Each row was made from one small tree. The marks that hang from a mark follow it in brackets, in the order of their numbers. Every link used is in the known rows. Write each row's tree.
Known rows:
q263{q195 q917}: -.02 -.04 .04 -.03 .02 .01 -.20 -.17 -.23 .03 .03 .01 .03 .07 .07 -.40
 .00 .04 .06 -.04 .12 -.32
q263{q698 q917 q959}: .06 -.06 .22 .04 .11 .07 -.20 -.07 -.23 .14 .25 -.14 -.01 -.02 .19 -.36
 -.29 .00 .06 -.02 .13 -.25
q698{q263 q959{q195 q917 q950}}: -.40 -.14 .08 -.32 .10 -.02 -.09 -.25 -.12 .05 -.19 -.25 .10 .28 .10 .01
 .27 .12 .16 -.01 .01 -.06
q959{q195 q917 q950}: -.24 -.07 .02 -.34 .23 .13 -.02 -.20 -.11 .07 -.22 -.42 .21 .01 .03 -.04
 .14 .05 -.01 -.13 -.08 -.25
q263{q959}: -.10 -.03 .10 .05 .15 .05 -.04 .01 -.10 .04 .05 -.22 -.06 .01 .11 -.06
 -.02 .03 -.06 -.02 .01 .03
q195{q959{q917 q950}}: -.23 .02 .04 -.28 .26 .10 -.11 -.29 -.28 .16 -.06 -.59 .20 .00 .20 -.13
 .00 -.11 -.14 -.11 .01 -.20
q698{q263 q959}: -.14 -.07 .07 .01 -.13 -.15 -.10 -.04 -.02 -.01 .02 .17 -.11 .27 .08 .04
 .14 .06 .17 .11 .08 .20
q263{q754 q917}: .10 -.01 .14 .03 .13 -.04 -.15 .04 -.29 .08 .15 -.01 .05 -.06 .07 -.32
 -.25 -.09 .01 -.04 .07 -.17
q754{q959{q917 q950}}: -.26 .01 .00 -.30 .29 .06 .02 -.37 -.22 .14 -.06 -.61 .19 -.06 .15 -.08
 .08 .02 -.07 -.10 -.06 -.08
q263{q195 q754 q950}: .00 -.40 .26 .07 .36 .05 -.32 .27 -.40 .13 .12 -.10 -.19 .08 .19 -.26
 -.28 .05 -.09 -.11 .05 -.25
q754{q959{q195}}: -.18 -.20 .09 -.33 .23 .01 .06 -.14 .05 .06 -.01 -.13 .12 -.17 .04 -.01
 .25 .04 .02 .04 -.05 .10
q754{q959{q195 q917 q950}}: -.34 -.15 .05 -.49 .39 .10 .04 -.35 -.12 .14 -.16 -.58 .25 -.12 .10 -.06
 .23 .05 -.02 -.11 -.10 -.10
q195{q959}: -.07 -.04 .08 -.11 .13 .04 -.08 -.07 -.10 .10 .07 -.12 .06 -.06 .14 -.07
 .02 -.11 -.07 .03 .05 .01
q263{q917 q959}: -.06 .05 .14 .06 .05 .01 -.12 -.19 -.26 .07 .15 -.24 .01 -.02 .14 -.32
 -.08 .00 .04 -.01 .09 -.13
q950{q959}: .01 .02 .07 .02 .21 .04 .00 .06 .03 .04 .07 -.13 .00 -.02 .01 .10 .04
 .01 -.06 .04 -.01 .13
q950{q959{q917}}: -.02 .15 -.03 -.17 .23 .02 .00 -.10 .01 .05 -.07 -.34 .13 .05 .08 -.10
 .07 .03 -.08 .06 -.06 .04
q959{q195 q950}: -.22 -.21 .11 -.16 .21 .15 .01 -.05 -.07 .06 -.09 -.22 .08 -.06 -.06 .16
 .10 .03 .02 -.14 -.02 -.15
q698{q263{q195 q754}}: -.10 -.24 .11 -.01 .17 -.11 -.26 .33 -.21 .03 -.04 .23 -.07 .23 .12 -.20
 -.12 .09 .06 -.03 .09 -.15
q263{q195 q754{q959}}: -.11 -.25 .14 -.17 .51 -.02 -.15 .10 -.24 .13 .07 -.12 .01 -.07 .16 -.20
 -.05 .04 -.13 -.03 .01 -.01
q698{q959{q195}}: -.15 -.16 .10 -.20 .15 .01 -.01 -.11 .09 .02 -.01 -.01 -.03 .02 .00 .09
 .26 .05 .06 .09 -.02 .16
q195{q959{q950}}: -.20 -.12 .13 -.09 .25 .13 -.10 -.13 -.25 .16 .07 -.38 .08 -.07 .13 .07
 -.03 -.13 -.12 -.11 .07 -.12
q950{q959{q195 q917}}: -.10 .01 .03 -.34 .32 .08 .01 -.08 .08 .04 -.15 -.30 .20 -.02 .03 -.08
 .22 .07 -.03 .06 -.10 .00
q754{q959}: -.09 -.06 .04 -.14 .15 -.03 .04 -.16 -.03 .07 .07 -.15 .05 -.13 .08 -.02
 .10 .00 -.03 .02 -.02 .15
q195{q959{q917}}: -.10 .08 -.02 -.30 .14 .02 -.09 -.23 -.13 .10 -.05 -.32 .18 -.02 .22
 -.27 .06 -.09 -.10 .03 -.01 -.09
q959{q195 q917}: -.11 -.01 -.05 -.37 .11 .04 .01 -.15 .05 .00 -.21 -.16 .18 .01 .03 -.17
 .19 .07 .03 .00 -.09 -.12

Which tree is each row?
-.05 -.23 .17 -.51 .56 .03 -.11 .06 -.05 .19 .02 -.21 .20 -.15 .22 -.29
 -.12 .03 -.05 -.01 -.08 -.11 -> q263{q698 q754{q959{q195 q917}}}
-.15 -.11 .29 .11 .41 .10 -.21 .00 -.55 .19 .20 -.48 .01 -.07 .17 -.23
 -.33 -.07 -.10 -.18 .10 -.25 -> q263{q754 q917 q959{q950}}
-.25 -.26 .23 -.08 .32 -.07 -.12 .11 -.32 .16 .07 -.20 .04 .02 .15 .04
 -.12 .00 .01 -.10 .05 .02 -> q698{q263{q754{q959{q950}}}}
-.20 -.07 .00 -.51 .26 .00 .06 -.30 .04 .06 -.15 -.32 .24 -.11 .12 -.20
 .29 .07 .02 .03 -.12 .01 -> q754{q959{q195 q917}}
.02 -.07 .16 .06 -.05 -.15 -.21 .12 -.30 .04 .11 .20 .04 .13 .10 -.33
 -.22 -.03 .15 .00 .14 -.17 -> q698{q263{q754 q917}}
.21 -.32 .37 .11 .19 .04 -.35 .17 -.45 .22 .38 -.04 -.10 -.04 .23 -.45
 -.59 -.06 .04 -.07 .13 -.40 -> q263{q698 q754 q917 q950}
.08 -.36 .39 -.08 .25 .14 -.25 .00 -.20 .20 .30 -.16 -.02 -.06 .15 -.28
 -.21 .05 .10 .00 .09 -.29 -> q263{q698 q917 q950{q959{q195}}}
-.10 -.15 .16 .03 .12 -.17 -.18 .19 -.15 .04 .09 .17 -.13 .24 .12 -.01
 -.06 .01 .10 .09 .07 .19 -> q698{q263{q754} q959}
.08 -.13 .12 -.06 .08 .05 -.28 -.07 -.20 .10 .15 .10 .01 .05 .13 -.44
 -.21 .05 .10 -.03 .16 -.44 -> q263{q195 q698 q917}
-.30 -.32 .23 .00 .35 -.04 -.30 .15 -.38 .11 .02 -.06 -.15 .31 .16 .01
 -.07 .08 .04 -.08 .12 -.09 -> q698{q263{q195 q754} q959{q950}}
-.31 -.27 .15 -.31 .37 .11 .04 -.20 -.09 .13 -.03 -.39 .14 -.18 .03 .14
 .21 .03 -.01 -.12 -.05 -.01 -> q754{q959{q195 q950}}
.05 -.32 .29 .06 .11 .04 -.23 .01 -.17 .17 .30 -.08 -.25 .11 .22 -.06
 -.25 .03 .05 .04 .08 -.01 -> q263{q698{q959} q950}
.13 -.28 .30 .08 .27 .12 -.20 .19 -.12 .18 .29 -.17 -.15 .00 .16 -.03
 -.32 .04 -.02 .01 .06 -.08 -> q263{q698 q950{q959}}
.00 -.04 .25 .08 .28 .01 -.20 .06 -.40 .12 .20 -.23 .00 -.05 .18 -.37
 -.27 -.06 -.05 -.06 .08 -.13 -> q263{q754 q917 q959}
-.01 -.18 .33 .03 .38 .07 -.28 -.01 -.42 .25 .33 -.21 -.05 .00 .17 -.17
 -.40 -.09 .01 -.10 .14 -.22 -> q263{q698{q959{q950}} q754 q917}
-.24 -.19 .11 .03 .08 -.04 -.20 .09 -.19 .01 -.06 .00 -.11 .29 .18 -.20
 .05 .17 .08 -.01 .10 -.12 -> q698{q263{q195 q959}}
.04 -.29 .31 .16 -.06 -.11 -.34 .14 -.50 .11 .23 .05 -.10 .18 .21 -.43
 -.36 .00 .17 -.05 .16 -.26 -> q698{q263{q754 q917 q950}}
-.38 -.11 .03 -.20 .13 -.04 -.23 -.25 -.27 .07 -.16 -.28 -.01 .41 .19
 -.15 .16 .16 .09 -.04 .07 -.18 -> q698{q263{q195} q959{q917 q950}}
.02 -.28 .36 -.12 .43 .10 -.26 .18 -.26 .19 .22 -.09 .04 -.11 .19 -.40
 -.33 .00 .02 -.06 .09 -.29 -> q263{q698 q754 q917 q959{q195}}
-.16 -.03 .12 -.08 .22 -.09 -.19 .16 -.27 .07 -.07 -.20 .05 .21 .25 -.32
 -.16 .06 .00 -.01 .01 -.06 -> q698{q263{q754 q959{q917}}}
-.07 -.33 .24 -.29 .22 .07 -.21 -.14 -.12 .16 .09 -.24 -.06 .12 .25 -.25
 -.05 .10 .08 .04 -.01 -.15 -> q263{q698{q959{q195 q917}} q950}
-.30 -.23 .17 -.17 .26 .11 -.03 -.17 -.10 .08 -.01 -.26 -.02 .02 .00 .22
 .21 .04 .03 -.06 -.01 .04 -> q698{q959{q195 q950}}
.01 .03 .03 -.21 .13 -.01 -.12 -.16 -.01 .10 .05 -.13 .01 .13 .19 -.18
 -.07 .03 .03 .09 .00 -.02 -> q263{q698{q959{q917}}}
-.13 -.24 .28 -.19 .22 .12 -.18 -.24 -.20 .19 .18 -.18 .03 .00 .09 -.09
 -.05 .00 .13 -.06 .12 -.25 -> q263{q698{q959{q195 q950}} q917}
.02 -.30 .26 -.26 .37 .16 -.19 .04 -.06 .18 .09 -.33 .04 .02 .20 -.21
 -.12 .11 .00 .01 -.04 -.20 -> q263{q698 q950{q959{q195 q917}}}
-.30 -.35 .25 -.09 .43 .02 -.35 .19 -.47 .19 .03 -.16 .01 .17 .25 -.13
 -.15 -.03 -.08 -.15 .16 -.27 -> q698{q263{q195{q959{q950}} q754}}
